What can hang from each mark
sapen: vavi zibo
kelo: vavi zibo
zibo: fesuf vava votap
vavi: fesuf sapen vava votap
minid: sapen
votap: vavi zibo
vava: zibo

Each row was made from one small tree. Brackets hold a mark, then the marks that hang from it, in alphabetical order. Every link used is in the known rows. Write each row's tree.
In the rows, 128 means zero.
Known rows
{vava zibo}: [139 154 142 153 129 119 107 113 143 126 107 139  85 132 119 144 129 151
 108 109 152 136 115 128  86]
{minid {sapen vavi zibo}}: [107 114 115 123 134 139 133 175 109 133  84 114  91 143  84 204 132 135
  96 119 143 172 146 111 100]
{vavi {votap zibo}}: [127 142 112 134 109 131 135 121 111 117 111 121 116 120 128 125 151 147
 108  71 149 154  96 120 107]
{zibo fesuf vava votap}: [180 155  74 116 120 163  92  91 143  77  89 100  98 192  96 120 138 196
 131 116 126 143 129 126  89]
{vavi vava}: [137 128 131 149 127 115 106 133 122 114 121 142 118 117 140 143 129 145
 109 121 136 121 140 121 122]
{zibo vava {votap {vavi fesuf}}}: [172 137  95  75  93 181  78 105  94  93  93 117 116 171  99 156 173 175
 109  84 135 153 113 134  77]
{kelo {vavi sapen votap} {zibo vava}}: [127 150  80  90  54 142  26 128 117 123 133 103 124 134 116 200 179 170
 152  85 142 168  93 137 131]
{kelo {vavi vava} zibo}: [118 152 132 121  84 126  55 142 124 150 133 170  79 144 136 194 147 142
 135 124 113 153 111 110 103]
{zibo fesuf vava {votap vavi}}: [175 140 101 102 114 176  74  86 120  84  91 107  99 204  71 125 152 186
 116 101 127 156 114 119  70]
{votap {vavi fesuf sapen} {zibo vava}}: [143 135 119  87  97 188  74 125  81 121  89 131 113 123  95 179 173 164
  94  50 126 171 113 147  96]
{kelo {zibo {votap vavi}}}: [141 135 119 122 102 162  78 105 105 125  85 149 114 175 110 134 146 159
 124 108 154 167  94 119  68]
{zibo vava}: [163 142 103 137 113 140 100 120 145  97 118 146 108 134 121 133 139 163
 111 112 129 133 122 124 110]
{votap vavi}: [131 118 151 137 117 148 112 125 110 130 101 145 124 134 110 136 150 140
 103  98 142 138 104 108  86]
{minid {sapen {vavi {votap {zibo fesuf}}}}}: [107 134  99 110 136 144 151 147  94 123  95  54 102 163  68 179 142 146
 116  71 145 177 104 122  86]
{zibo fesuf {votap {vavi sapen vava}}}: [139 117 117 107 130 158  57 110  79  98  84  73 137 165  82 148 149 180
 123 102 141 149 149 131 112]
{vavi votap}: [128 136 108 135 106 117 130 125 117 112 114  98 143 113 135 131 158 143
 124  86 160 129 105 121 118]
{votap {vavi fesuf vava} zibo}: [132 141 153 108 108 156 101 133  77 136 107 156  95 129 122 181 157 133
  77  66 116 164 118 120  82]
{votap vavi {zibo fesuf vava}}: [161 151 135 125 117 178  90  97 123 113  96 152  69 181  76 142 146 164
  90  77  99 173  98 111  58]
{vava {zibo fesuf votap}}: [151 166 113 128 140 141  99  88 142 109  79  91  70 192  93 130 130 179
 129 111 145 149 122 131  65]
{minid {sapen vavi}}: [116 106 113 123 145 136 139 169 112 125 103 102 121 138  89 174 126 140
 120 117 149 143 125 126 105]
{vavi sapen vava}: [126 117 118 141 130 121  84 142 104 109 112 112 143  97 130 157 139 156
 120 111 147 123 161 139 150]
{kelo vavi {zibo fesuf vava votap}}: [156 173  76  92  77 173  40  97 144 115 100 129  60 224  94 172 154 190
 158 122 101 176  96 116  71]
{vavi fesuf}: [133 150 112 121 105 149 140 138 117 137  86 124 113 118 133 159 160 141
 118  89 130 125 121 122  93]
{votap vavi zibo}: [129 126 158 137 122 161 114 122 107 137  96 169  95 138 103 127 143 140
  90  81 127 163  94 107  77]
{vavi {vava zibo}}: [147 153 145 151 132 100  82 121 133 119 129 141  82 127 133 164 124 149
  97 114 148 136 140 137 103]
{sapen {vavi fesuf} {zibo votap}}: [118 148  82  72 100 168 120 151  93 136  66 107  90 170  98 204 158 143
  95 105 138 176 166 114  73]
{vava {zibo fesuf {votap vavi}}}: [150 154 138 118 133 156  81  80 118 115  80 100  76 204  73 139 140 173
 115  95 145 162 109 122  47]

Write each row's tree
[139 118 126 110 111 163  90 116  99 119  73 140  97 172  96 145 156 157
  91 107 144 173 133 103  84] | {sapen {zibo {votap vavi}}}
[121 158 101 104  93 145 147 125  92 131  99 105 113 113 138 160 173 140
 111  51 141 156  99 128  97] | {vavi fesuf {votap zibo}}
[179 121 105 103 109 167  66  98 112  85 108 132 120 178  95 123 149 179
 107 104 142 155 113 126  93] | {zibo vava {votap vavi}}
[128 104 147 127 123 136  66 135  85 116 110 118 148 106 111 163 149 151
 103  98 150 135 144 130 133] | {votap {vavi sapen vava}}
[132 125  77  89 103 131  98 160 105 101 120  76 104 146  83 215 149 152
  93  93 157 186 138 127 115] | {minid {sapen {vavi votap} {zibo vava}}}
[123 164  87  77  57 175  39 144 113 142 105 132  93 138 114 228 184 162
 149  90 112 162 109 142 107] | {kelo {vavi fesuf sapen} {zibo vava}}
[106 171 117  97  62 159  95 146 116 169  98 152  75 147 131 209 175 134
 146  96 109 156  87 113  75] | {kelo {vavi fesuf} zibo}
[123 127 149 127 134 159  76 120  85 127  89 119 102 141  86 160 145 160
  99  74 120 169 134 123 101] | {votap {vavi sapen vava} {zibo fesuf}}
[148 132 110 125 140 119  47 110 103  95 112  91 120 136 116 153 130 181
 122 114 173 145 161 164 132] | {vavi sapen {vava {zibo votap}}}
[112 111 143 124 110 160  82 140  92 138  68 132 117 118  94 173 158 147
  92  94 146 164 142 108 111] | {votap {vavi {sapen zibo}}}
[117 145  99 125 102 120  81 130  95 112  94  57 115 120 112 192 164 157
 108  86 147 158 169 115 138] | {vavi {sapen {zibo fesuf}} vava votap}
[139 139 122  85 112 166  65 108  74 121  73  82 120 148  89 176 169 168
 114  69 170 157 120 155  82] | {vava {zibo {votap {vavi fesuf sapen}}}}
[140 155  73 112  92 147  74 115 119  96  87  65 110 139  93 180 172 178
 113  77 136 168 147 122 123] | {vavi {sapen {zibo fesuf vava}} votap}
[114 136 125 120 122 125  92 161 108 140 111 148  88 137 112 209 131 131
  73 127 131 167 182 105 101] | {sapen {vavi vava} zibo}
[115 151  96  78  94 123 117 156  73 130 130  73 140 118 130 222 167 128
  98  78 149 142 146 128 106] | {sapen {vavi fesuf vava votap}}
[140 164 110 108 143 128  72 108 116 111 110  87  72 199  82 186 119 170
 108 124 141 162 162 136  68] | {sapen {vavi {vava {zibo fesuf votap}}}}
[121 112 149 123 112 138  57 142  82 129  94 136 117 115 107 192 155 146
  79 100 141 165 167 115 126] | {votap {vavi {sapen zibo} vava}}
[135 141 161 136 131 153  96 112 104 128 101 145  75 162  97 151 139 147
  85  86 106 168 119 102  76] | {votap {vavi vava} {zibo fesuf}}
[161 163 105 138 121 164 110 100 146 106  95 143  66 170  97 133 130 173
 111  89 101 162 115 117  80] | {votap {zibo fesuf vava}}
[137 121  93 108 124 146  98 165 121 114 108 120  81 156  78 212 129 151
  89 120 133 180 151 123 101] | {minid {sapen vavi {zibo vava}}}
[112 143 112 143 121 157 111 135 122 131  51 102  90 138  93 173 152 159
 116 101 127 158 160 107 109] | {vavi {sapen {zibo fesuf}}}
[157 160 105 102 120 125  80 112 104 105 108 101  86 157 132 176 143 166
 110 101 153 147 146 153  93] | {vavi fesuf {vava {zibo votap}}}
